What can hang from each mark:
D: G Q U
M: G Q
U: M
C: Z
Q: D M Y
Z: C M
G: D
Y: G U

Every row comes from one small tree of marks. Brackets hold a mark, then the marks that hang from it, in alphabetical order. Every link used is in the known rows. Which tree was each row made from?
Known rows:
[M [G D] Q]: 14  -4  -11  -5  -6  -12  -5  -22  -15  -6  -4  0  4  -5  -10  -11  3  4  12  -25  -24  -23  -10  -13  -21  42  14  8  2  -1  -10  7  15  -12  22  28  8  -4  11  18  37  0  24  5  6  -1  25  12  -12  7
[Z C [M Q]]: 13  -9  -4  -15  -2  -17  2  -21  -13  -8  4  -4  -5  -4  -8  1  -4  -15  6  -29  -39  2  -8  -14  12  31  14  8  -12  -6  -18  2  14  -5  43  36  12  14  -3  64  30  -4  15  -3  -2  5  10  9  -3  5
[Y [G [D [Q M]]] U]: 10  -2  1  -30  -6  0  2  -20  -18  -20  -2  8  9  -59  -19  13  -5  9  -8  -21  -15  21  2  -9  15  15  17  10  5  15  -32  13  10  15  -6  19  5  -5  5  10  6  -2  7  1  6  -9  6  -9  8  7
[M G]: 25  -3  -11  -13  -5  -16  -14  -25  -5  -22  -1  -13  -4  -31  -16  -5  -4  3  9  -23  -25  -26  -3  -18  6  25  12  4  -5  19  0  9  16  -18  18  9  14  3  7  2  29  11  21  7  -3  2  30  8  -3  5
[U [M Q]]: 7  -1  -13  -27  -7  -19  -6  -26  -19  2  11  -2  1  -14  -9  -2  -5  0  2  -32  -17  -17  -1  -14  -8  27  14  16  -13  -22  5  11  15  -25  37  19  14  3  7  24  22  5  13  3  1  7  26  -3  -5  5
[M [G D] [Q Y]]: -11  -4  -5  -5  -5  -9  -3  -23  -9  -4  -5  2  10  -10  -13  -12  6  5  13  -26  -18  -13  -12  -19  -35  44  11  10  2  1  -14  4  14  -4  18  28  10  -8  16  1  29  0  25  6  7  1  24  8  -15  1
[U [M [G D] [Q Y]]]: -21  1  -10  -15  -4  -7  -6  -27  -11  7  1  1  11  -22  -12  -11  1  6  12  -35  -4  -16  -11  -23  -33  43  7  15  5  3  -11  9  12  -16  23  28  13  -9  18  -1  28  0  19  13  10  11  26  3  -14  -1
[G D]: 21  -7  -9  -30  -9  -15  -4  -22  -9  -6  -2  -9  -3  -19  -13  -18  0  -1  -2  -23  -27  4  0  -8  -5  26  24  11  -4  23  2  9  18  -6  25  23  10  -2  8  13  28  10  22  2  2  -9  19  0  -2  9
[C [Z [M [Q D Y]]]]: -20  -21  -9  -11  3  -21  -6  -19  -3  10  5  -12  15  14  -16  -6  5  -4  14  -33  -23  19  -7  -5  -1  25  -7  22  -16  0  0  7  14  -8  29  20  26  18  -1  25  25  -17  8  5  -2  -5  9  -8  -13  -5
[G [D U]]: 27  -9  1  -22  -4  -13  -9  -24  -4  -11  0  -11  2  -18  -15  -7  2  -5  -11  -20  -20  -10  -1  -5  3  27  35  8  -6  23  4  9  17  9  26  20  8  1  6  14  33  11  22  2  2  -4  22  0  1  8
[D G [Q M Y]]: 0  -2  9  -33  -9  -9  -18  -26  -4  5  -3  -7  -13  -47  -18  15  2  3  -23  -27  -8  -6  -1  -20  -7  19  7  13  -13  7  -9  6  18  8  1  16  20  6  9  -6  -4  5  9  4  0  1  11  -34  6  5
[Q M [Y [G D]]]: -24  -3  4  -24  -9  -3  -4  -20  -9  -12  -8  2  20  -46  -15  -14  -1  -2  2  -31  -11  27  0  -17  -16  31  15  13  0  29  -19  12  11  15  10  24  12  -7  15  -5  7  1  10  8  3  -3  21  1  0  -3
[Q [M G] [Y U]]: -11  1  -2  -9  -7  3  -14  -21  -14  -40  -1  -7  6  -61  -21  8  -8  11  16  -26  -11  -8  -1  -27  7  28  0  6  -3  2  -33  11  13  1  -2  16  15  -3  13  -5  13  -2  2  2  -1  1  24  5  1  -1
[Y [U M]]: 17  2  -16  -41  -5  -9  -6  -26  -16  -17  15  -10  -4  -44  -14  -3  -14  7  6  -22  -19  -1  4  -13  22  7  18  11  -8  -11  -6  16  14  -22  20  16  10  1  4  15  18  6  3  2  1  5  21  -4  3  7
[M Q]: 19  -10  -10  -21  -10  -22  -5  -22  -14  -4  6  -3  -3  -13  -9  -3  1  -4  5  -26  -29  -20  -3  -9  -14  28  12  12  -14  -21  2  6  18  -14  32  17  11  3  5  30  24  7  15  -1  0  -2  24  4  -5  4
[Q D M [Y G]]: -15  -9  -3  -21  -7  -11  -15  -21  -6  -4  -3  -1  17  -33  -21  -10  -7  -4  8  -32  -7  22  2  -13  -2  15  2  16  -15  18  -20  14  10  2  15  12  21  4  11  -5  9  -3  4  7  -6  -10  19  2  -4  -3
[Y [U [M G Q]]]: 11  3  -15  -16  -4  -6  -8  -27  -20  -19  13  0  4  -29  -12  9  -10  11  18  -26  -16  -20  -4  -17  7  26  7  10  -2  -29  -19  13  10  -21  17  17  9  -1  5  15  27  -4  9  2  5  10  27  7  -7  5
[Y [G D] U]: 11  -5  -3  -35  -6  -2  8  -21  -13  -21  -4  -1  13  -44  -12  -16  -4  1  11  -17  -29  32  2  -4  9  14  24  8  5  4  -14  14  10  6  8  23  3  -6  3  7  21  1  12  3  5  -8  15  19  -2  6
[Z C]: 21  -3  -12  -30  -5  -15  -3  -23  -11  -4  -2  -7  -5  -23  -12  -14  -7  -6  1  -26  -30  -3  1  -21  16  13  17  5  -10  7  -8  4  18  -17  34  22  15  8  7  34  24  10  20  2  -2  0  10  8  4  10
[M G [Q D]]: 18  -6  -19  -2  -4  -21  -16  -24  -10  2  3  -6  0  15  -15  -4  -4  1  12  -24  -17  -28  -7  -10  -7  25  6  12  -12  -13  -11  9  14  -17  25  13  18  7  7  19  36  -4  19  5  -2  -10  27  14  -17  6
[C [Z M]]: 10  -17  -10  -23  1  -18  -5  -19  -5  -22  0  -22  5  -17  -16  0  -1  -5  9  -32  -37  10  -1  -6  26  21  10  12  -10  24  14  8  18  -12  27  17  17  14  -7  24  21  -4  8  2  -5  -2  18  -6  1  2
[Q M Y]: -10  -6  -1  -21  -11  -11  -13  -21  -9  -15  0  -4  1  -46  -17  -6  -3  1  4  -33  -13  -2  1  -24  -4  28  7  12  -14  13  -10  8  17  -4  17  18  19  -1  13  3  9  8  8  1  -4  -1  21  -10  3  1
[C Z]: 12  -11  -15  -28  -3  -23  -7  -21  -11  -17  -2  -15  7  -24  -16  -15  1  2  9  -27  -28  2  2  -7  16  14  6  11  -9  10  13  8  19  -27  18  11  16  7  4  14  23  3  11  6  -1  -4  16  -7  3  7
[M [G D]]: 16  -1  -11  -12  -6  -10  -9  -24  -8  -16  -8  -9  1  -23  -15  -16  -1  4  5  -23  -23  -13  -5  -14  -4  30  23  6  5  33  -3  9  15  -10  20  20  8  -4  13  2  32  6  26  7  2  -3  25  10  -8  8

Write each row's tree:
8  -4  -15  -6  -7  -15  -26  -22  -12  -13  3  -10  3  -13  -21  -1  -10  4  6  -29  -8  -20  0  -17  11  24  1  10  -12  16  -19  12  12  -13  16  9  20  8  14  8  24  -5  14  5  -7  -8  26  -5  -8  7 | [Q D [M G]]
-10  -7  1  -21  -7  -14  1  -23  -6  -8  -5  5  16  -29  -12  -10  5  -7  12  -28  -24  7  -4  -15  -23  24  9  14  -9  -16  -10  7  15  0  17  13  15  -3  4  6  14  7  14  2  2  3  23  19  -6  -5 | [M [Q [Y G]]]
-22  -18  0  -16  3  -12  5  -20  -3  -16  -4  -5  29  -25  -14  -3  7  -11  23  -34  -35  28  -6  -8  -4  31  3  18  -7  5  -2  6  12  -1  13  18  16  9  -8  5  15  -9  3  5  2  4  16  6  -5  -10 | [C [Z [M [Q [Y G]]]]]
8  -11  -2  2  0  -16  -23  -27  4  -1  3  -7  10  9  -18  4  2  -1  8  -24  -4  -30  -8  -13  -11  30  12  12  -12  -7  -17  7  14  1  16  12  22  8  3  2  36  0  18  7  0  0  25  7  -13  2 | [M G [Q [D U] Y]]
9  -5  -7  1  0  -12  -7  -23  -8  -17  1  -5  1  -3  -11  7  -5  -11  15  -31  -37  -13  -12  -22  15  38  10  4  -3  5  -25  2  11  -11  37  30  13  12  -2  45  30  -7  18  0  -1  12  15  14  -9  2 | [Z C [M G Q]]
13  -12  -12  -13  -1  -17  -6  -21  -8  11  8  -5  -1  24  -12  -2  -7  -13  6  -29  -30  9  -6  -10  17  25  10  11  -16  -3  -20  6  12  -6  51  33  18  21  -4  64  30  -11  17  1  -5  -6  9  6  -10  6 | [Z C [M [Q D]]]
-3  -8  1  -31  -2  -4  5  -20  -7  -5  -2  -2  -6  -53  -17  -2  4  16  -8  -17  -14  20  -3  -12  -6  12  20  11  0  10  -17  6  18  3  2  24  10  -6  5  0  15  3  17  6  8  -8  7  -10  3  8 | [G [D [Q [Y U]]]]
-20  2  -2  -7  -6  8  -9  -19  -12  -28  -3  -1  11  -51  -19  -3  -4  14  15  -26  -8  5  -3  -26  -3  35  4  7  7  15  -36  13  11  5  -1  30  10  -8  18  -4  16  -8  8  6  6  1  18  -2  -4  2 | [Q [M [G D]] [Y U]]
-12  2  -6  -42  -4  -2  2  -24  -9  5  6  -3  -5  -57  -17  0  -2  18  -10  -22  -3  14  -3  -14  -4  12  18  18  4  6  -14  10  15  -8  8  24  11  -6  10  -4  12  3  14  11  11  1  8  -19  1  7 | [G [D [Q [Y [U M]]]]]
50  -11  -1  -29  -2  -19  -26  -29  5  8  3  -20  -2  8  -17  7  -3  -11  -18  -15  -12  -12  3  0  17  7  22  12  -19  0  9  15  15  11  24  11  18  17  2  11  28  3  18  6  -5  -7  21  -10  -3  10 | [Q [D G U]]
0  -11  -9  -8  4  -11  -3  -21  1  -12  -9  -14  5  -19  -20  11  6  7  0  -30  -27  3  -9  -7  19  29  11  11  8  51  -1  5  15  -11  9  16  11  7  -4  8  27  -6  22  7  4  -3  11  -21  -2  5 | [C [Z [M [G [D Q]]]]]
1  -11  18  -18  -5  -9  -10  -24  1  -19  -5  0  11  -58  -24  25  2  -4  -17  -27  -4  -5  1  -16  3  22  17  13  -9  27  -19  6  13  16  -4  3  17  3  1  -13  4  9  6  3  0  2  19  -13  12  -2 | [D [Q M [Y G]] U]
19  -13  5  -26  -1  -13  -26  -29  11  11  1  -18  0  -2  -18  1  0  -8  -14  -17  -6  -7  1  -7  1  10  22  13  -19  1  7  13  17  15  19  14  22  14  4  -4  21  3  14  10  -5  -3  18  -14  -4  4 | [Q [D G U] Y]
-17  1  -18  -10  -4  -15  -19  -27  -7  15  9  -3  9  0  -15  -10  -4  8  13  -34  1  -22  -8  -18  -15  28  1  18  -9  -6  -11  13  12  -25  25  15  20  2  16  2  28  -4  15  14  3  4  29  1  -20  -1 | [U [M G [Q D Y]]]
11  1  -8  -46  -1  -3  7  -26  -14  -9  3  4  7  -53  -16  -1  -7  11  -6  -20  -10  21  1  -5  18  4  21  14  8  9  -16  15  9  -3  4  15  5  -9  3  -4  11  4  11  11  11  -1  11  -7  3  7 | [Y [G [D Q]] [U M]]
-12  -5  -9  -4  -6  -10  -25  -23  -5  -7  -1  -9  7  -23  -24  -7  -6  6  11  -32  -1  -16  -2  -21  -1  28  -6  11  -11  24  -23  11  13  -6  9  9  24  5  15  -4  17  -3  9  9  -6  -7  23  -5  -9  1 | [Q D [M G] Y]
9  5  -17  -22  -3  -10  -9  -28  -10  -11  0  -10  3  -26  -13  -13  -5  7  6  -29  -10  -22  -5  -16  -1  30  20  9  5  32  -1  14  12  -23  27  21  9  -7  16  -4  32  7  21  14  5  6  30  0  -9  7 | [U [M [G D]]]
15  6  -15  -24  -4  -6  -10  -28  -12  -27  10  -11  2  -44  -16  1  -13  12  14  -23  -13  -13  -1  -19  24  14  12  8  -1  -2  -12  14  11  -22  12  11  10  -1  8  -3  25  4  8  6  2  8  25  5  -2  5 | [Y [U [M G]]]
-11  0  -9  -34  -3  -5  -4  -25  -13  -15  13  -9  -1  -62  -16  -8  -9  9  8  -26  -12  6  1  -18  7  14  11  15  -5  -9  -10  13  15  -17  18  18  13  -2  9  -3  14  5  5  6  3  6  18  -2  1  2 | [Q [Y [U M]]]
-14  -9  0  -21  -6  -10  5  -21  -7  0  -7  8  20  -29  -10  -20  7  -5  11  -28  -21  21  -6  -10  -32  34  16  15  -1  1  -9  8  13  4  15  30  10  -9  10  -1  16  3  18  7  7  -2  18  15  -9  -3 | [M [Q [Y [G D]]]]
-2  -13  5  -18  -3  -12  -20  -23  3  -11  0  -6  23  -31  -23  0  -5  -10  -3  -28  1  1  4  -11  5  18  12  15  -16  26  -20  14  10  18  7  6  21  8  3  -3  14  1  2  4  -5  -6  19  2  1  -4 | [Q [D U] M [Y G]]
-4  -6  -13  -6  1  -6  -11  -23  -11  -9  5  -1  4  -15  -17  -4  -4  10  20  -20  -12  -5  -5  -16  -6  24  1  13  -8  -29  -30  11  12  -7  8  17  19  4  8  8  27  -10  13  6  2  -5  20  14  -15  0 | [M G [Q D [Y U]]]
30  0  -7  -18  -2  -13  -21  -32  -1  -26  6  -16  6  -32  -18  10  -7  -1  2  -26  -7  -41  -1  -18  15  22  23  9  -6  23  4  12  14  -17  21  3  13  3  2  -7  34  11  15  8  -1  14  33  -1  0  4 | [D [U [M G]]]
26  -3  4  -33  -8  -14  -19  -26  -11  0  -2  -5  -14  -35  -16  23  -2  -1  -25  -24  -14  -19  2  -14  8  14  10  10  -13  7  -3  8  17  2  7  15  17  9  7  6  -1  3  12  0  -2  2  14  -33  7  10 | [D G [Q M]]
-3  -6  5  2  -2  -6  -10  -25  -2  -6  -4  -4  13  -9  -15  3  8  -1  4  -25  -11  -22  -12  -17  -27  48  21  9  2  7  -13  5  14  9  15  25  12  -5  10  -3  38  1  22  6  8  4  25  9  -10  1 | [M [G [D U]] [Q Y]]
24  -2  -1  -34  -1  -17  -8  -28  -4  7  5  -7  -3  -27  -18  12  0  5  -26  -25  -2  -19  -1  -8  5  21  32  15  -2  28  5  10  16  -5  24  14  11  1  6  4  24  12  21  7  7  4  18  -25  5  13 | [G [D Q [U M]]]
8  -15  -2  -16  -1  -20  -16  -24  1  13  7  -6  8  5  -17  1  3  -6  -1  -24  -7  -16  -5  -7  -17  26  13  17  -19  -15  -10  10  16  8  28  13  22  10  4  19  30  0  17  3  -2  -6  19  1  -8  2 | [M [Q [D U] Y]]
